What can hang from each mark
k_148: k_110 k_924
k_924: k_148 k_869
k_810: k_697
k_869: k_924
k_578: k_318
k_862: k_110
k_318: k_229 k_578 k_799
k_799: k_810
k_769: k_110
k_110: k_148 k_578 k_869
k_697: k_318
k_229: k_318

Known rows, with every way that one mark hangs from another
k_862[k_110[k_148[k_924] k_578[k_318]]]: -0.90 0.50 -0.54 1.60 -2.28 -2.47 -0.46 1.51 -3.60 3.27 -3.73 1.87 1.31
 -3.72 1.67 1.31 2.38 1.84 -2.05 3.86 2.82 -0.79 -4.03 -0.21
k_799[k_810]: -1.07 1.18 -2.10 4.15 -0.67 1.58 -1.20 1.19 1.84 -0.96 2.70 1.21 0.71
 1.91 -1.15 0.12 1.55 -2.12 0.76 2.92 2.42 0.85 -0.64 -0.05
k_318[k_229 k_578 k_799[k_810[k_697]]]: -1.18 0.79 -3.56 1.74 -1.60 5.24 -0.47 1.37 6.57 -5.04 4.65 4.95 0.34
 7.49 -1.57 -1.17 3.27 -4.52 1.34 1.19 2.01 -2.40 -2.56 -0.12
k_697[k_318]: -1.38 0.84 -5.07 2.68 -1.03 2.16 -2.30 1.53 1.32 -1.13 0.87 2.30 1.02
 -0.06 -0.61 -0.28 1.57 -3.57 1.21 0.30 1.86 -1.16 -0.78 -0.22
k_697[k_318[k_578 k_799[k_810]]]: -1.98 0.88 -5.26 3.26 -2.33 4.58 -1.15 2.16 4.56 -2.82 3.23 4.50 1.34
 3.83 -1.29 -1.62 3.23 -4.56 0.54 1.04 1.57 -2.09 -2.46 -0.40
k_924[k_148[k_110] k_869]: 1.17 -0.73 2.46 1.60 2.37 -2.20 -2.07 1.00 -3.83 3.50 -1.86 -0.61 2.23
 -6.35 4.07 5.36 1.34 2.81 -0.38 0.36 1.54 1.71 -2.87 -3.98
k_229[k_318[k_578 k_799]]: -1.35 -0.77 -4.28 0.77 -3.63 1.86 -1.59 0.61 2.77 -2.26 0.66 2.83 1.41
 3.71 2.13 -0.20 3.64 -5.13 0.16 1.13 2.25 -0.24 -4.27 0.06
k_799[k_810[k_697]]: -0.96 0.27 -2.14 3.54 -1.63 2.46 -1.75 0.64 3.02 -2.01 4.12 2.10 0.85
 3.12 -2.75 -0.26 1.31 -2.13 1.53 2.33 2.10 1.44 0.70 -0.84
k_110[k_148[k_924] k_578[k_318]]: -0.65 -0.17 -2.18 0.29 -1.46 -1.03 -0.86 1.83 -2.39 2.37 -4.01 1.95 0.74
 -4.75 2.44 1.26 3.06 1.70 -2.93 2.55 1.17 1.11 -4.48 -0.15
k_869[k_924[k_148]]: 0.16 -0.86 2.06 1.44 1.68 -0.72 -2.96 1.14 -2.84 2.27 -0.76 -0.69 1.71
 -3.85 1.77 4.19 -0.09 0.99 0.61 1.51 1.54 1.20 -2.10 -1.90
k_148[k_110[k_578[k_318]] k_924[k_869]]: 0.89 0.40 0.81 1.18 1.27 -1.69 -2.76 1.82 -2.55 2.09 -2.87 1.32 -0.06
 -6.95 3.50 4.55 2.01 3.20 -2.41 0.66 2.31 1.25 -5.02 -3.25
k_110[k_578[k_318[k_229]] k_869[k_924[k_148]]]: 0.21 -2.63 -1.05 0.07 0.11 -0.42 -2.24 2.21 -2.46 1.81 -2.07 1.58 -0.38
 -4.76 2.78 2.00 2.12 1.80 -0.26 1.85 0.71 -0.09 -5.41 0.94
k_924[k_869]: -0.38 -0.76 -0.57 1.63 -0.04 -0.23 -1.94 1.42 -1.49 1.70 0.11 0.55 0.92
 -2.76 1.19 2.64 0.81 0.64 0.60 0.98 2.57 -0.17 -3.44 -0.60
k_769[k_110[k_148 k_578 k_869[k_924]]]: 1.35 -0.52 0.58 -0.54 -0.70 -2.93 1.27 2.43 -3.11 3.92 -3.73 -0.02 0.63
 -6.14 3.92 3.84 1.43 2.97 -1.73 2.16 1.50 2.20 -4.14 1.58
k_769[k_110[k_148 k_578[k_318] k_869[k_924]]]: 0.98 -0.66 -0.30 -0.04 -1.36 -2.61 0.72 2.30 -2.61 3.29 -4.08 0.80 0.30
 -6.23 3.59 3.44 1.71 2.72 -1.99 2.08 1.22 1.37 -4.80 1.72
k_318[k_799]: -1.60 1.00 -3.68 2.66 -0.69 0.73 -0.26 1.61 1.88 -0.46 1.53 2.76 1.21
 1.39 0.28 -0.41 0.71 -2.03 0.15 0.44 1.90 -1.63 -3.11 0.71
k_148[k_110]: 0.83 1.85 -0.61 3.27 0.87 -1.82 -1.34 1.03 -0.85 0.55 -1.12 0.77 0.63
 -2.41 2.89 2.37 0.78 -0.72 -0.40 0.79 2.53 0.85 -2.09 -1.55
k_769[k_110[k_148[k_924] k_578[k_318[k_229 k_799]] k_869]]: 0.40 0.53 -1.97 -0.68 -0.79 -1.62 1.32 2.48 -1.05 2.15 -4.22 2.10 -0.05
 -5.32 3.53 3.05 2.17 2.34 -2.27 1.23 1.26 0.71 -4.82 1.41
k_110[k_148[k_924] k_578[k_318[k_229 k_799[k_810]]] k_869]: -1.34 -0.60 -3.12 0.09 -0.34 0.68 0.50 3.15 -0.72 2.43 -2.86 4.27 0.03
 -3.94 2.41 0.69 2.74 2.81 -2.47 2.46 0.90 -0.21 -5.59 0.68
k_810[k_697[k_318]]: -0.97 -0.50 -4.25 1.68 -2.26 2.78 -2.78 0.60 2.54 -2.30 2.56 3.04 1.04
 1.52 -2.41 -0.42 1.01 -3.00 2.10 -0.27 1.57 0.06 0.76 -1.17
k_110[k_148 k_578[k_318[k_229 k_799[k_810]]] k_869[k_924]]: -0.97 -1.96 -1.99 0.88 -0.52 0.33 0.05 3.08 -1.27 2.91 -1.59 3.67 0.33
 -3.38 1.85 0.55 2.08 2.53 -1.78 2.91 0.78 -0.97 -5.58 1.41
k_318[k_229 k_578 k_799[k_810]]: -1.25 1.44 -3.55 2.18 -0.95 4.62 -0.07 1.77 5.78 -4.33 3.62 4.37 0.24
 6.65 -0.43 -0.88 3.41 -4.54 0.86 1.60 2.24 -2.79 -3.48 0.45

Rows
0.62 0.34 -2.44 2.28 0.19 -1.38 -0.76 2.03 -0.40 0.52 -1.56 2.73 -0.44
 -3.04 3.53 1.05 2.11 0.33 -1.16 0.76 1.67 -0.48 -4.79 0.02 : k_148[k_110[k_578[k_318[k_229 k_799]] k_869]]
-1.58 -1.03 -4.23 1.39 -4.13 3.13 -1.75 0.43 4.32 -3.24 2.79 3.46 1.48
 5.55 0.27 -0.85 3.88 -5.33 0.57 1.62 2.17 0.32 -2.93 -0.54 : k_229[k_318[k_578 k_799[k_810[k_697]]]]
-0.22 -0.91 -0.73 -1.10 -0.06 -1.44 0.77 3.20 -3.82 4.84 -4.42 1.76 0.66
 -6.49 4.22 2.25 2.07 4.14 -2.39 2.89 1.34 2.51 -5.12 0.41 : k_110[k_148[k_924] k_578 k_869]
0.37 0.87 -0.01 1.68 1.69 -0.32 -2.41 2.01 -0.66 0.92 -1.06 2.33 -0.19
 -4.78 2.34 3.80 2.26 2.46 -2.17 0.63 2.33 0.30 -4.53 -3.23 : k_148[k_110[k_578[k_318[k_229 k_799[k_810]]]] k_924[k_869]]
-1.91 1.32 -5.96 2.66 -1.29 5.51 -1.32 2.06 5.50 -4.16 3.57 4.83 0.73
 5.01 -1.66 -1.61 3.39 -5.57 1.35 0.51 1.81 -3.29 -1.76 -0.19 : k_697[k_318[k_229 k_578 k_799[k_810]]]
-1.12 -0.34 -4.92 1.01 -2.36 4.53 -2.19 0.94 4.75 -4.12 3.46 4.64 0.85
 4.21 -2.41 -1.08 2.07 -4.25 2.16 -0.69 1.49 -1.60 -0.41 -0.97 : k_810[k_697[k_318[k_229 k_578 k_799]]]
-0.73 -1.16 -1.96 -0.39 -1.00 -1.02 -0.01 2.93 -3.10 3.96 -4.96 2.94
 0.16 -6.61 3.76 1.66 2.50 3.86 -2.79 2.75 0.87 1.34 -6.06 0.58 : k_110[k_148[k_924] k_578[k_318] k_869]
0.40 1.11 -1.09 1.00 1.68 -0.87 -1.53 2.45 -0.97 1.19 -2.98 3.00 -0.74
 -5.45 3.91 3.21 1.66 2.46 -2.09 0.47 1.90 0.55 -5.22 -1.86 : k_148[k_110[k_578[k_318[k_229 k_799]] k_869] k_924]
0.18 1.07 -0.68 1.96 1.15 -0.75 -1.32 2.58 -0.70 1.54 -2.14 3.05 -0.41
 -5.13 3.38 2.90 1.81 2.81 -2.40 1.26 1.80 1.31 -5.05 -2.12 : k_148[k_110[k_578[k_318[k_799[k_810]]] k_869] k_924]
0.16 -2.92 -0.56 0.48 -0.61 -1.07 -2.09 2.33 -3.10 2.72 -2.32 1.37 0.07
 -5.57 3.01 1.97 1.99 2.46 -0.85 2.19 0.53 0.73 -5.87 0.81 : k_110[k_578[k_318] k_869[k_924[k_148]]]
1.12 0.10 0.99 0.44 0.47 -2.03 -0.10 1.86 -2.02 2.45 -2.60 -0.28 0.54
 -5.26 3.38 4.87 0.13 1.89 0.03 1.02 1.67 1.78 -3.12 0.52 : k_769[k_110[k_869[k_924[k_148]]]]
-1.61 -0.53 -4.23 1.71 -3.67 2.68 -1.51 0.70 3.75 -2.69 2.06 3.05 1.42
 4.97 1.06 -0.63 3.96 -5.34 0.22 1.93 2.28 0.07 -3.60 -0.17 : k_229[k_318[k_578 k_799[k_810]]]
-2.19 0.75 -5.76 3.67 -1.44 3.36 -2.13 0.80 4.84 -3.94 2.76 4.78 -0.21
 3.69 -2.36 -1.41 1.64 -3.60 0.96 0.48 1.55 -3.34 -2.06 0.43 : k_578[k_318[k_229 k_799[k_810[k_697]]]]
-1.28 -1.07 -2.67 -0.14 -1.04 -0.56 0.55 3.20 -2.09 3.71 -4.09 3.91 0.45
 -5.61 3.38 0.99 2.39 3.69 -3.07 2.31 0.67 0.43 -6.61 0.72 : k_110[k_148[k_924] k_578[k_318[k_799]] k_869]
-0.54 -1.67 -2.89 0.50 -2.03 -1.40 0.51 2.62 -2.70 3.46 -4.00 2.77 0.42
 -4.95 3.46 0.13 2.82 2.34 -2.19 2.94 0.73 0.60 -5.78 1.87 : k_110[k_148 k_578[k_318] k_869]
0.34 -1.20 1.68 2.41 1.00 -0.25 -2.95 1.08 -1.16 1.25 0.76 0.94 1.60
 -2.93 0.85 3.26 0.83 1.28 -0.32 1.32 1.01 1.05 -2.20 -2.83 : k_869[k_924[k_148[k_110[k_578[k_318[k_799[k_810[k_697]]]]]]]]
0.71 0.22 -1.11 -0.55 -1.26 -2.38 1.02 2.38 -2.24 2.98 -4.98 1.25 0.10
 -6.60 3.98 3.51 2.15 2.93 -2.48 1.80 1.29 1.90 -4.78 1.21 : k_769[k_110[k_148[k_924] k_578[k_318] k_869]]
-1.37 -0.14 -0.88 1.29 -1.99 -2.16 0.51 2.46 -3.40 4.24 -3.79 3.22 1.12
 -4.30 2.33 1.06 1.89 3.24 -2.11 3.66 2.48 -1.28 -5.51 0.43 : k_862[k_110[k_148[k_924] k_578[k_318[k_799]] k_869]]
1.06 0.99 0.65 0.58 1.89 -1.97 -1.25 2.50 -2.68 2.62 -3.39 1.34 -0.27
 -6.63 4.67 4.09 1.35 3.30 -1.99 1.09 2.23 2.56 -4.54 -2.16 : k_148[k_110[k_578 k_869] k_924]
1.31 -1.50 1.67 1.35 1.36 -2.40 -2.28 1.08 -3.95 3.28 -2.22 -0.31 1.85
 -6.76 4.12 4.54 2.56 2.88 -1.19 0.61 1.07 1.51 -3.97 -3.39 : k_924[k_148[k_110[k_578[k_318]]] k_869]
0.94 0.59 1.00 2.68 1.83 -1.78 -1.40 1.95 -2.00 2.29 -1.60 1.17 0.30
 -4.47 3.63 3.60 -0.31 1.64 -0.22 1.06 2.34 0.96 -3.39 -1.45 : k_148[k_110[k_869[k_924]]]
-0.57 -2.69 -1.25 1.37 -0.77 -0.04 -1.46 2.65 -1.40 2.22 -0.46 2.51 0.36
 -3.76 1.94 1.02 2.17 2.16 -1.08 2.30 0.40 -0.01 -5.92 0.76 : k_110[k_578[k_318[k_799[k_810]]] k_869[k_924[k_148]]]
1.38 -0.34 0.74 1.25 1.50 -2.57 -0.97 1.32 -3.40 2.76 -2.76 -0.12 1.55
 -5.45 4.86 3.37 2.14 1.73 -0.86 1.16 0.87 2.62 -2.98 -2.13 : k_924[k_148[k_110[k_578 k_869]]]
-0.91 -0.02 1.51 2.01 -0.57 -2.35 0.13 2.12 -4.29 5.03 -2.98 1.64 1.71
 -3.98 2.11 2.61 -0.20 2.97 -0.32 3.83 3.18 -0.89 -3.55 -0.03 : k_862[k_110[k_148 k_869[k_924]]]
-1.18 0.14 -3.15 3.43 -2.44 4.07 -2.08 0.96 4.13 -3.02 4.46 3.13 0.96
 4.02 -3.10 -0.86 2.36 -3.33 1.61 2.09 1.87 0.77 0.51 -1.23 : k_799[k_810[k_697[k_318[k_578]]]]
1.26 0.60 1.68 0.64 1.93 -2.05 -2.21 1.97 -3.11 2.72 -2.48 0.48 0.25
 -6.84 3.84 4.96 1.74 3.42 -2.18 0.73 2.62 2.09 -4.37 -3.39 : k_148[k_110[k_578] k_924[k_869]]
0.50 -0.65 1.27 1.77 2.00 -0.82 -2.87 1.24 -1.97 1.44 -0.76 0.55 1.21
 -3.79 2.23 3.73 0.80 0.90 -0.31 0.82 1.24 -0.01 -3.00 -2.21 : k_869[k_924[k_148[k_110[k_578[k_318[k_229 k_799]]]]]]
-0.97 -0.19 -0.41 1.13 -1.95 -2.45 0.13 2.28 -4.10 4.41 -4.41 2.57 0.94
 -5.01 2.64 1.58 1.94 3.32 -1.91 3.94 2.63 -0.69 -5.14 0.30 : k_862[k_110[k_148[k_924] k_578[k_318] k_869]]
1.21 0.06 -0.86 -0.44 -1.36 -2.96 1.94 2.31 -2.45 3.26 -3.94 0.32 0.58
 -5.33 4.07 2.88 2.12 2.12 -1.81 2.02 1.45 2.28 -3.91 2.04 : k_769[k_110[k_148 k_578 k_869]]
0.55 -0.23 -0.34 2.46 0.98 -1.45 -0.92 1.48 -1.60 1.83 -1.42 1.26 1.52
 -3.97 3.65 2.31 2.49 1.34 -1.16 1.34 0.57 1.59 -3.28 -2.05 : k_924[k_148[k_110[k_578[k_318[k_799[k_810]]] k_869]]]
